In the rows, zero is written as 128.
Known rows, with every step that occurs:
pebat-repuzi-gozarif: [139 132 151 129  97 129 170 136 183 135 156 134 143 149 138  93 107 115
 134 102 162 121  95 111 100]
pebat-tado-sazu-letes: [153 116 147 113 139 110 110 139 146  90 104 110 121 123 133 182 106 129
 111 121 100  81 135 162 138]
sazu-lebi-gozarif: [123 126 163 111  99 104 137 110 197  89 152 135  89 143 125  99 156 129
 116 123 134 131 104 143 120]
fevop-pebat-tado-sazu-lebi: [117 113 113 122 128  60 112 125 129  46  98 117 137  74 138 178 109 114
 100 140  83 104 112 189 166]
pebat-tado: [137 104 152 127 152 114 109 114 170  83 122 125 133 136 106 131 119 120
 127 149 135 113 101 174 148]
letes-sazu: [132  99 147 148 136 141 121  95 161  96 157 130 153 170 112  75 134 117
 128 141 154 145  75 156 133]
sazu-tado-pebat: [ 99  95 130 121 144 120 122  97 168  90 131 115 162 120 149  77 116 176
  94 150 151  69 164 182 134]
sazu-tado: [111 126 141 123 113 137 135  89 172  94 134 116 160 125 130  74 116 149
 107 152 159 111 134 165 137]
lebi-gozarif-tado-pebat: [130 115 150 106 165 135 139 115 186 115 129 168 112 161 105 115 109 129
 115 173 160  74 112 124 117]
pebat-repuzi-gozarif-tado-sazu-lebi: [120 162 127 107  91 114 208 161 142 117 115 121 100  96 164 149  92  91
 139  98  98 130  92  96 128]
tado-pebat: [121  88 148 132 141 126 118 108 191  97 134 136 149 129 112  92 124 135
 105 130 154  71 121 169 137]
tado-sazu: [108 113 148 133 100 155 138 104 194 141 113 129 147  93 121 119 100 108
 114 127 141 104 109 164 149]
repuzi-gozarif-lebi: [159 142 147 139  45 132 144 117 183  69 175 180 164 131  98  79  94 115
 114 108 143 118  69 102  97]
fevop-pebat-tado-sazu: [128 105 119 131 146  98 105 112 150  86 104 134 173  91 121 169  82 111
 103 168 121  94 106 185 161]
repuzi-pebat: [151 138 166 145 128 164 119 130 185 103 128 156 170 145  86  62  70 114
 102 128 153 124 101 140 138]
letes-sazu-lebi: [127 107 141 136 119  97 127 104 144  54 151 109 121 153 128  81 163 120
 127 118 116 159  74 163 137]
lebi-gozarif-letes: [135 124 119 139 116 132 115 141 225 108 181 168 123 171  96  82 129 153
 122 113 183  95 123 140 122]
letes-sazu-tado-pebat-repuzi: [ 80 100 120 128 187 113 134 117 144 112 145  78 187 149 194  63 119 206
 123 128 148  89 169 185  98]
repuzi-pebat-fevop: [179 118 151 131 153 130 102 150 163 129 134 145 184 161  80  80  66 123
  94 169 161 112  78 147 138]
pebat-repuzi-gozarif-tado-sazu-letes: [163 162 137 102 109 137 196 171 133 133 119 133 115 148 148 164  76 102
 133  96 126  98 108  70 101]
repuzi-gozarif: [160 108 155 134  80 130 149 122 175  97 162 170 131 143 106  94 111  97
 117 134 156 128  73 106 124]
fevop-pebat-tado: [150 106 125 132 151  86 100 101 149  52 126 140 170 136  98 140 104 113
 103 176 145 105  90 175 157]
lebi-gozarif-tado-sazu-letes: [151 154 154  94 122 147 159 123 167 129 117 147  90 159 119 161  89 105
 108 141 132  84 116  94 115]
letes-sazu-tado: [109 106 131 137 135 130 124  81 138  84 152 108 168 156 148  64 124 158
 116 159 153 139 116 162 134]
lebi-gozarif-tado-pebat-fevop: [150  98 141  93 191 107 124 132 165 137 144 151 127 179 100 137 104 138
 102 212 165  59  92 130 109]
fevop-pebat-repuzi-gozarif: [150 134 130 138 101 104 160 131 161  99 157 151 178 150 123 100  96 108
 112 129 169 114  89 111 106]
pebat-tado-sazu-lebi-gozarif: [108 110 151  97 132  88 123 135 175 102 115 115  87  89 163 176 128 138
 121 129  79 111 133 173 131]

Rows:
[160 106 137 122 129 126 161 138 146  83 133 180 122 145 107 112  91  95
 114 158 145  91  77  93 130] : repuzi-gozarif-tado-pebat
[165  97  99 167 109 114 125 164 148  61 199 177 147 189 107  70 115 128
 131 111 160 133  70 111 121] : repuzi-gozarif-letes-sazu
[104 131 109 126  89 107 131 157 205  98 156 145 101 101 133 120 135 152
 117  80 118  95 137 155 131] : tado-sazu-lebi-gozarif-letes
[142 148 156 107 132 154 151 101 195 121 137 165 103 175  93 116 106 104
 123 174 164 116  83 106 122] : lebi-gozarif-tado
[112 115 126 110 132  61 114 123 151  70 117 131 120  90 155 184 114 128
  98 152  91 105 123 170 134] : fevop-pebat-tado-sazu-lebi-gozarif
[134  77  78 154 138  94 116 166 119  41 193 159 165 163 159  57 108 193
 113 124 149  86 138 139 111] : repuzi-gozarif-letes-sazu-tado-pebat
[146  68 137 121 168  96 100 132 165 119 146 125 164 144 107 107 124 152
  90 173 159  59 101 173 133] : tado-pebat-fevop
[100  81 120 142 170 113 112  96 132  74 146 110 173 149 163  65 125 185
 106 155 145  95 142 181 128] : letes-sazu-tado-pebat
[150 154 139 120 120 142 194 143 161 130 141 150 126 162 119 107  85  94
 145 125 154 127  74  82 112] : pebat-repuzi-gozarif-tado
[146 114  95 156 126 118 149 182 160  95 197 143 159 190 139  66 116 153
 152  82 166 129  97 111  97] : pebat-repuzi-gozarif-letes-sazu
[135 154 150  98 116 116 161 111 176  82 139 149  73 157 109 118 137 104
 126 143 125 132  83 111 127] : sazu-lebi-gozarif-tado
[101 125 141 121  86 114 145 121 176 100 114 110 117  80 135 129 133 110
 111 101 101 120 111 169 154] : tado-sazu-lebi
[135 107 113 151 139 125 106 135 188  90 192 161 139 199 106  72 139 161
 135 125 174 118 102 139 110] : lebi-gozarif-letes-sazu
[119 108 136 113 176  90 136 122 135  62 147 140  91 177 146 110 145 139
 126 149 110 110  96 126 113] : letes-sazu-lebi-gozarif-tado-pebat
[125  77 120 117 170  91 103 118 143 106 139 103 182 130 141  96 114 186
  85 190 161  59 143 188 130] : sazu-tado-pebat-fevop
[ 97 125 157 110  93 115 146 119 197 126 129 126  95  96 148 133 133 128
 111 112 110 115 123 152 121] : tado-sazu-lebi-gozarif
[156 119  72 168 123  85 137 171 134  62 195 162 193 191 126  73 100 143
 129 105 176 120  81 113 103] : fevop-pebat-repuzi-gozarif-letes-sazu
[ 88 107  74 145 191 107 115 155 151  90 173  92 195 160 178  48 120 229
 128  98 158  74 184 189 108] : gozarif-letes-sazu-tado-pebat-repuzi
[146 103  85 157 105 111 128 155 126  46 193 158 165 171 145  58 109 175
 122 122 157 134 112 121 120] : repuzi-gozarif-letes-sazu-tado
[167 112 107 154  81 120 129 166 182  73 181 188 141 157  92  81 111 122
 122 101 169 113  81 109 132] : repuzi-gozarif-letes
[100  86  93 143 172 104  98 140 162  73 185 140 161 176 160  56 127 225
 111 142 165  72 172 169  98] : lebi-gozarif-letes-sazu-tado-pebat
[149 168 122 141  62 105 153 128 168  72 177 164 207 135 117  80  81 131
 113 101 158 105  84 107  81] : fevop-pebat-repuzi-gozarif-lebi
[106 109 126 123 129 112 161 141 152 118 150 116 164 128 192  81  94 185
 115 118 153  71 164 141  89] : sazu-tado-pebat-repuzi-gozarif
[121 108 153 122 123  98 128 114 167  78 166 125 100 176 146  89 161 136
 128 127 127 155  88 144 106] : letes-sazu-lebi-gozarif
[123 142 125 136 132 112 139 105 184 111 136 122 186 144 113  92 107 124
 113 129 177 102 106 157 124] : fevop-pebat-repuzi
[105  89 121 135 155 105 157 144 124 104 165 107 171 158 204  68 100 191
 125 127 141 102 148 138  83] : letes-sazu-tado-pebat-repuzi-gozarif
[105 146 136  90 166 100 167 144 178 113 132 116  90 149 156 119 132 154
 131 118 125  84 139 134  99] : sazu-lebi-gozarif-tado-pebat-repuzi
[129 133 115 125 101  94 120 151 205  66 177 151  95 154 113  88 154 154
 121  89 140 109 121 145 121] : sazu-lebi-gozarif-letes
[108 109 137 110 129  89 120 131 154  82  99 103 111  70 150 167 124 121
 122 114  72 118 117 191 158] : pebat-tado-sazu-lebi
[157 154 141 108 116 150 155 124 146 102 101 133 110 141 103 156  94  92
 112 130 124  90 100 110 147] : gozarif-tado-sazu-letes
[133 118 136 120 162 139 135 109 167  91 121 148 137 144  94 103 104 109
 114 158 147  79  96 139 149] : gozarif-tado-pebat
[140 157 110 122 114 122 192 143 138 128 115 155 164 111 135 153  51  81
 121 148 144 106  82  86 125] : fevop-pebat-repuzi-gozarif-tado-sazu
